Each row was made from one small tree. The marks that hang from a mark follow it in brackets, in the order of their numbers. Every link used is in the known rows. Write each row's tree.
In the rows, 128 means zero.
Known rows
J812[J132 J543]: [140 133 170 132 145 125 132 145 114 103 118 122 136 121  76 151 120 122
  61 125 123 147 104 100 121 156 115 130 109  82 149  57 155 110 130]
J181[J489[J517[J781] J764] J873]: [164 128  68 134 122 136 151 110 132 146 122 125 145 130 173 150 123 144
 150 132 131 117 181 165 137 110 114 135 144 123 106 210 108 144 119]
J781[J517]: [110 134 133 132 123 120 113 134 124 132 127 129 134 131 137 122 137 136
 110 116 114 134 109 119 119 148 115 124 139 136 127  54 128 106 128]
J272[J708[J977[J132]]]: [102 118 120  83 127 126 112 127 115 147 116 133 142 141 133 132 138 103
 133 120 133 134 105  88 113 169 130 105 127 200 174  71 133 143 127]
J181[J489[J272[J708] J764] J873]: [144 115 116 136 127 136 129 100 148 157 130 145 128 140 163 147 157 121
 153 117 111 119 163 125 110  98 112 126 126  99 132 157 118 125 133]
J543[J812[J132]]: [121 135 140  97 129 135 131 143 118 111 106 134 130 129  90 136 140 136
  58 130 137 127 101 109 130 159 120 126 139 150 160 103 143 105 119]
J708[J977]: [129 123 121  99 127 123 116 120 126 127 114 135 130 131 134 114 131 127
 152 117 135 132 112 113 128 157 124 125 135 172 158  96 117 124 131]
J873[J181[J489[J272]]]: [125 129 156 140 123 125 138 146 135 130 133 125 135 129 126 109 131 132
 143 121 117 121 129 120 132  95 126 142 126 129 119 136 120 125 143]
J489[J181 J272]: [113 131 144 106 127 133 129 114 123 115 132 138 115 132 114 102 129 132
 130 139 130 124 100 145 146 124 137 122 115 116 141 146 140 117 136]
J517[J781]: [129 132 108 143 122 136 145 133 119 125 122 124 151 112 179 136 134 136
 103 120 133 123 143 137 128 158 125 130 139 160 133  96 125 121 132]
J181[J489[J272 J764]]: [137 126 137 149 126 136 130 105 136 144 133 141 124 126 154 119 140 134
 138 118 120 120 146 131 126 109 134 144 131 104 139 198 139 128 142]
J489[J764]: [129 120 130 129 132 131 120 114 129 135 122 127 117 120 152 117 132 147
 116 116 130 123 125 124 123 137 136 134 139 146 143 109 139 116 137]
J812[J132[J977]]: [141 120 145  87 135 121 124 136 121 108 118 126 145 118 120 150 126 138
 111 116 136 129 110 118 129 169 116 126 123 122 157  58 127 118 122]
J812[J132[J977[J708]] J543]: [140 124 179 104 133 117 116 139 120 100 122 126 155 125 116 172 114 124
  84 131 128 143 120 122 109 177 108 142 115  46 161  38 138 124 120]
J272[J489[J517 J764]]: [126 133 129 128 127 136 119 120 133 134 133 129 104 117  88 123 100 132
 120 130 129 139 140 125 125 127 146 124 124  90 123 122 159 126 126]
J781[J873]: [114 131 152 146 133 130 116 136 128 119 127 135 113 114 107 107 150 129
 109 125 137 130 108 103 125 139 137 126 126 159 125 103 125 109 132]
J181[J489 J873]: [154 132 116 127 123 127 149 133 145 143 115 127 143 131 144 133 146 140
 144 124 127 117 144 116 128 115 100 137 140 106 114 104  88 110 117]
J272[J489 J708]: [115 128 154 141 123 135 126 140 135 139 131 126 123 116 138 144 129 110
 103 112 119 140 129  91 100 150 129 110 116 109 128   4 140 106 122]
J873[J181[J489[J272 J764]]]: [132 121 151 141 126 125 130 127 136 135 137 125 120 134 141 107 134 136
 144 113 113 120 135 132 134  84 138 149 133 141 128 177 138 134 151]
J873[J181[J489[J517 J764]]]: [142 117 128 133 133 119 130 133 126 136 130 102 117 129 120 111  95 149
 151 125 127 120 139 142 135  99 136 144 134 137  95 163 126 143 129]
J517[J781[J873]]: [118 134 127 161 126 136 131 137 123 117 127 132 132 109 159 127 156 125
  99 122 136 131 130 126 130 146 138 124 134 184 126 133 128 120 136]
J873[J181]: [116 122 147 121 129 120 128 154 129 119 124 110 129 124 124 105 121 142
 115 120 128 124 107 116 129 126 130 135 137 169 121  42 121 113 137]
J272[J708]: [119 118 136 129 132 132 123 131 124 138 123 121 131 119 151 138 128 129
 115 116 129 124 124 104 103 161 124 116 121 136 128  36 121 110 123]
J132[J812[J543] J977[J708]]: [135 128 128 167 130 114 113 134 131 114 133 122 161 115 166 166  96 117
 138 129 129 135 134 127  87 179 115 148 134  48 146  60 104 144 116]
J781[J517 J873[J181]]: [ 90 131 160 146 130 110 100 163 123 112 137 122 113 136 100  98 151 123
 111 114 112 141  88 110 130 113 132 126 135 197 110  65 130 112 141]
J517[J781[J873[J181[J489[J764]]]]]: [136 120 131 178 126 124 139 141 125 125 136 112 123 122 188 122 156 128
 128 107 122 128 139 140 141  95 144 143 146 219 113 187 128 139 146]
J543[J812[J132[J977[J708]]]]: [119 125 152  65 118 129 114 138 124 106 109 139 150 132 135 159 135 135
  78 138 140 123 116 132 121 181 113 137 143 108 175  88 124 119 109]
J781[J873[J181[J489[J517]]]]: [124 129 153 151 136 117 127 157 126 120 133 108 113 122  77 104 112 130
 147 135 135 128 120 121 138 100 138 134 121 154  80 155 114 131 124]
J543[J812[J132[J977]]]: [124 122 131  82 125 127 120 138 120  97 110 137 146 123 100 156 139 136
  81 124 140 123 103 125 123 176 123 127 137 143 167 100 130 120 115]
J977[J132]: [103 138 139 104 125 132 133 141 120 138 118 128 143 125 114 117 138 132
  85 132 136 124 107  97 127 151 134 122 135 162 148  80 139 123 129]
J517[J781[J873[J181[J489]]]]: [129 130 136 176 124 123 147 161 126 118 132 110 137 118 172 123 150 123
 123 114 126 128 132 129 139 108 133 139 139 207 102 149 114 132 138]
J517[J781[J873[J181]]]: [110 128 137 158 125 126 133 158 122 106 132 118 131 116 153 115 149 124
 103 118 131 132 119 126 137 123 142 130 140 223 113 108 127 126 145]
J272[J489[J181 J517]]: [120 140 139 101 125 129 133 132 125 115 134 119 103 125  75 113  95 125
 126 147 135 138 106 142 146 129 141 111 109  83 110 106 147 122 113]
J517[J781[J873[J181[J489[J272]]]]]: [121 134 144 175 119 130 142 150 130 116 140 131 136 122 154 119 158 111
 129 120 119 129 139 131 140  95 139 139 129 181 113 195 129 139 149]
J781[J517 J873]: [ 99 137 150 150 128 121 100 138 125 123 134 137 114 128 110 112 158 124
 107 117 117 139  99 108 121 138 128 121 132 161 119  88 130 106 133]

Write each row's tree
[118 135 113 131 133 134 133 124 106 105 134 121 111 121 115 114 121 125
 126 152 148 129 111 166 157 137 150 114 117 168 106 195 133 137 122] -> J489[J181 J517[J781[J873]]]
[110 147 134 161 129 123 128 147 122 137 127 123 158 129 136 145 108 107
  84 149 130 140 119  93 101 163 123 140 138  78 161  71 133 146 121] -> J977[J132[J812[J543]] J708]
[126 132 128  82 124 133 135 111 137 116 127 148 120 145 107 109 147 131
 141 144 129 121 111 145 153 105 121 121 118 108 134 143 120 114 133] -> J489[J181[J873] J272]
[113 145 118 176 137 121 134 148 120 125 128 121 155 119 110 144 113 107
  86 135 130 140 105  85 100 159 130 129 132 110 153  85 140 146 127] -> J977[J132[J812[J543]]]
[109 138 123 131 129 140 128 114 110 104 144 143 111 124  99 109 126 115
 136 157 141 130 120 171 158 124 155 114 107 143 116 241 148 143 135] -> J489[J181 J272 J517[J781[J873]]]
[154 135 105 118 128 127 145 128 140 142 117 126 138 130 101 131 114 142
 159 142 135 117 153 131 132 115 102 132 130  77  94 141  90 122 108] -> J181[J489[J517] J873]
[110 145 118 127 123 127 132 145 130 155 121 124 155 131 165 124 116 123
 114 149 142 123 123  99 119 162 122 135 154 122 167  85 116 141 118] -> J977[J132[J812] J708]
[124 131  97 134 123 147 126 102 120 133 137 144 132 118 140 132 112 135
 127 138 134 123 164 166 130 134 148 129 127 120 132 221 158 146 144] -> J489[J272 J517[J781] J764]
[120 138 100 150 136 115 120 135 119 125 122 131 154 134 105 137 116  91
 128 129 130 148 100  84 109 165 128 124 133 146 177 109 134 164 129] -> J708[J977[J132[J812[J543]]]]
[115 125 128 102 121 130 121 117 123 158 126 146 148 147 131 135 149  90
 157 123 122 132 124  90 116 139 127 113 119 155 170 152 134 155 132] -> J181[J489[J272[J708[J977[J132]]]]]
[144 129 107 175 131 136 134 115 120 134 135 123 118 115 152 133 130 129
 136 128 136 126 157 153 135 119 144 131 134 155 106 246 133 149 127] -> J181[J489[J517[J781[J873]] J764]]
[133 126 113 130 124 117 117 133 138 131 127 124 155 120 193 144 104 134
 162 132 140 118 137 134 104 175 115 143 151  89 153  67  86 138 113] -> J132[J812 J977[J708]]
[123 124 106 134 135 133 125 108 107 111 138 124  96 124 134 112 125 132
 129 144 145 130 119 179 160 125 159 117 124 185 118 236 148 146 130] -> J489[J181 J517[J781[J873]] J764]
[125 124 143 151 127 136 131 120 132 148 132 133 137 124 150 141 138 117
 142 119 118 121 144 111 105 132 119 125 113  96 127 122 122 123 129] -> J181[J489[J272[J708]]]
[162 137  71 135 119 134 160 129 133 139 119 122 159 127 149 152 120 137
 146 140 136 116 175 154 133 122 104 131 137 110  96 163  92 134 111] -> J181[J489[J517[J781]] J873]
[110 115 123 125 136 142 105  96 124 143 137 140 111 125 103 133 105 127
 138 134 128 124 146 135 107 135 144 113 107  99 129 159 154 137 136] -> J489[J272[J708] J517 J764]
[160 123 109 133 126 128 141 113 144 150 119 130 130 135 164 132 148 146
 146 115 123 117 148 129 131 102 110 141 147 119 124 146 106 117 125] -> J181[J489[J764] J873]
[108 132 157 167 126 106 115 160 128 123 138 114 121 138 122 106 152 122
 131 109 105 138 102 108 133  99 123 134 136 182  94 102 116 119 133] -> J781[J517 J873[J181[J489]]]
[133 130 103  78 131 127 135 118 128 117 120 125 116 141  92 114 105 145
 150 156 145 120 112 158 153 119 119 117 120 109 107 130 108 121 110] -> J489[J181[J873] J517]
[127 119 115  96 139 128 121 102 113 122 129 117  95 133 113 103  96 149
 141 144 141 122 106 167 152 129 147 123 119 130 122 174 143 134 123] -> J489[J181 J517 J764]
[148 131 106 123 126 137 131  99 144 147 130 147 125 136 101 126 122 139
 166 142 126 117 167 148 132  87 120 134 125  65 114 236 120 136 128] -> J181[J489[J272 J517 J764] J873]
[131 124 119  83 128 134 127  93 137 124 131 150 105 149 129 108 150 138
 144 137 125 120 117 159 154  95 131 125 125 122 146 184 136 120 141] -> J489[J181[J873] J272 J764]
[147 122  97 151 125 126 146 136 120 134 132 101 138 124 167 130 103 143
 144 123 126 121 159 165 139 107 136 142 143 167 100 187 128 152 133] -> J873[J181[J489[J517[J781] J764]]]
[114 132 175 165 128 124 126 149 137 120 139 132 116 127 102  99 150 117
 137 123 121 128 116 108 136  87 139 141 121 155 112 166 124 125 146] -> J781[J873[J181[J489[J272]]]]
[147 125 115 141 133 129 131 112 127 145 127 117 118 122 120 123 102 146
 147 130 133 120 148 141 127 123 132 137 129 101 109 183 129 135 121] -> J181[J489[J517 J764]]
[115 121 117 148 133 128 119 136 116 113 137 117 113 118 124 113 122 134
 119 130 135 131 135 153 142 111 156 128 136 212 107 187 144 147 144] -> J489[J517[J781[J873[J181]]] J764]
[137 128 110 122 127 137 133 115 141 151 128 141 139 136 104 147 122 120
 169 141 126 119 164 126 111 113 106 117 109  60 102 152 104 131 115] -> J181[J489[J272[J708] J517] J873]
[138 121  95  75 134 127 128 101 128 124 124 126 101 145 101 111 112 152
 154 148 140 119 119 171 155 106 130 118 126 125 118 171 123 129 119] -> J489[J181[J873] J517 J764]
[126 128 116  86 128 131 133 127 136 127 132 124 109 141  91 140 109 113
 145 145 130 138 123 135 133 118 123  96 105  87 105  68 125 118 104] -> J272[J489[J181[J873] J517] J708]
[121 115 143 119 128 131 124 113 126 131 138 119  92 132 157 132 131 115
 117 115 118 139 107 128 127 129 146 107 114 130 139  73 161 119 126] -> J272[J489[J181 J764] J708]
[143 140 111 121 124 136 139 117 144 140 126 146 138 136  82 128 119 133
 164 148 130 116 160 135 130  99 109 132 119  57 104 192 105 129 120] -> J181[J489[J272 J517] J873]
[144 138 126 126 120 135 143 121 150 141 123 149 144 135 123 129 152 130
 150 131 120 117 151 120 128 100 105 136 129  82 125 155 102 114 129] -> J181[J489[J272] J873]
[139 128 126  95 122 129 136 114 141 125 128 135  98 140 130 119 148 128
 124 127 121 136 116 140 151  95 130 121 131 119 135 106 142 112 126] -> J272[J489[J181[J873] J764]]
[124 108 148 147 130 127 124 124 134 145 141 121 120 136 160 128 132 123
 152 106 107 122 141 122 114  97 135 133 122 143 124 136 137 135 147] -> J873[J181[J489[J272[J708] J764]]]
[140 122 162 120 140 116 121 137 117  90 121 124 150 115  85 171 118 122
  85 116 125 144 108 114 113 172 116 132 109  79 154  52 144 124 126] -> J812[J132[J977] J543]
[137 126 108 183 138 112 120 132 130 102 132 121 158 106 136 164 101 119
 136 117 128 137 122 117  89 175 123 138 127  83 136  69 111 145 122] -> J132[J812[J543] J977]
[139 121 161  70 126 121 118 136 123 120 116 127 148 129 145 149 122 136
 113 131 138 129 124 129 130 176 108 135 132  91 165  50 121 118 115] -> J812[J132[J977[J708]]]
[130 124 139 138 129 127 125 123 129 134 137 123 116 132 103 108 100 137
 160 132 121 121 147 144 136  84 141 142 124 112 108 211 141 148 142] -> J873[J181[J489[J272 J517 J764]]]
[115 124 154 169 131 108 106 143 128 130 142 116 105 141 143 105 158 125
 132 103 101 137 110 121 133  85 133 136 143 193 107 144 134 126 142] -> J781[J517 J873[J181[J489[J764]]]]
[134 117 121  98 126 130 130 113 140 133 134 130  97 144 149 139 145 117
 126 120 116 138 120 131 131 109 129 106 121 126 133  72 142 114 122] -> J272[J489[J181[J873] J764] J708]
[158 125  95 121 131 129 136 109 139 149 122 127 124 135 117 131 118 149
 161 135 131 117 160 145 133 102 114 136 136  94 103 188 106 132 116] -> J181[J489[J517 J764] J873]
[151 128 116 130 123 136 135 102 148 148 127 150 128 137 144 128 156 136
 151 122 116 118 157 131 130  90 116 141 137  94 137 196 120 122 138] -> J181[J489[J272 J764] J873]
[101 131 124  80 122 130 111 133 122 147 126 135 130 137  70 138 110  88
 132 133 130 150 119  85 115 160 141  93 110 144 152  78 153 154 115] -> J272[J489[J517] J708[J977[J132]]]
[126 127 130  94 124 130 139 131 140 127 130 127 112 141 133 140 142 113
 129 127 120 137 114 120 127 118 118 101 114 111 123  28 125 106 113] -> J272[J489[J181[J873]] J708]
[134 136 101 141 118 143 135 122 125 131 136 128 124 111 136 141 105 128
 105 128 127 140 161 150 129 137 147 123 131 116 122 143 161 138 129] -> J272[J489[J517[J781] J764]]
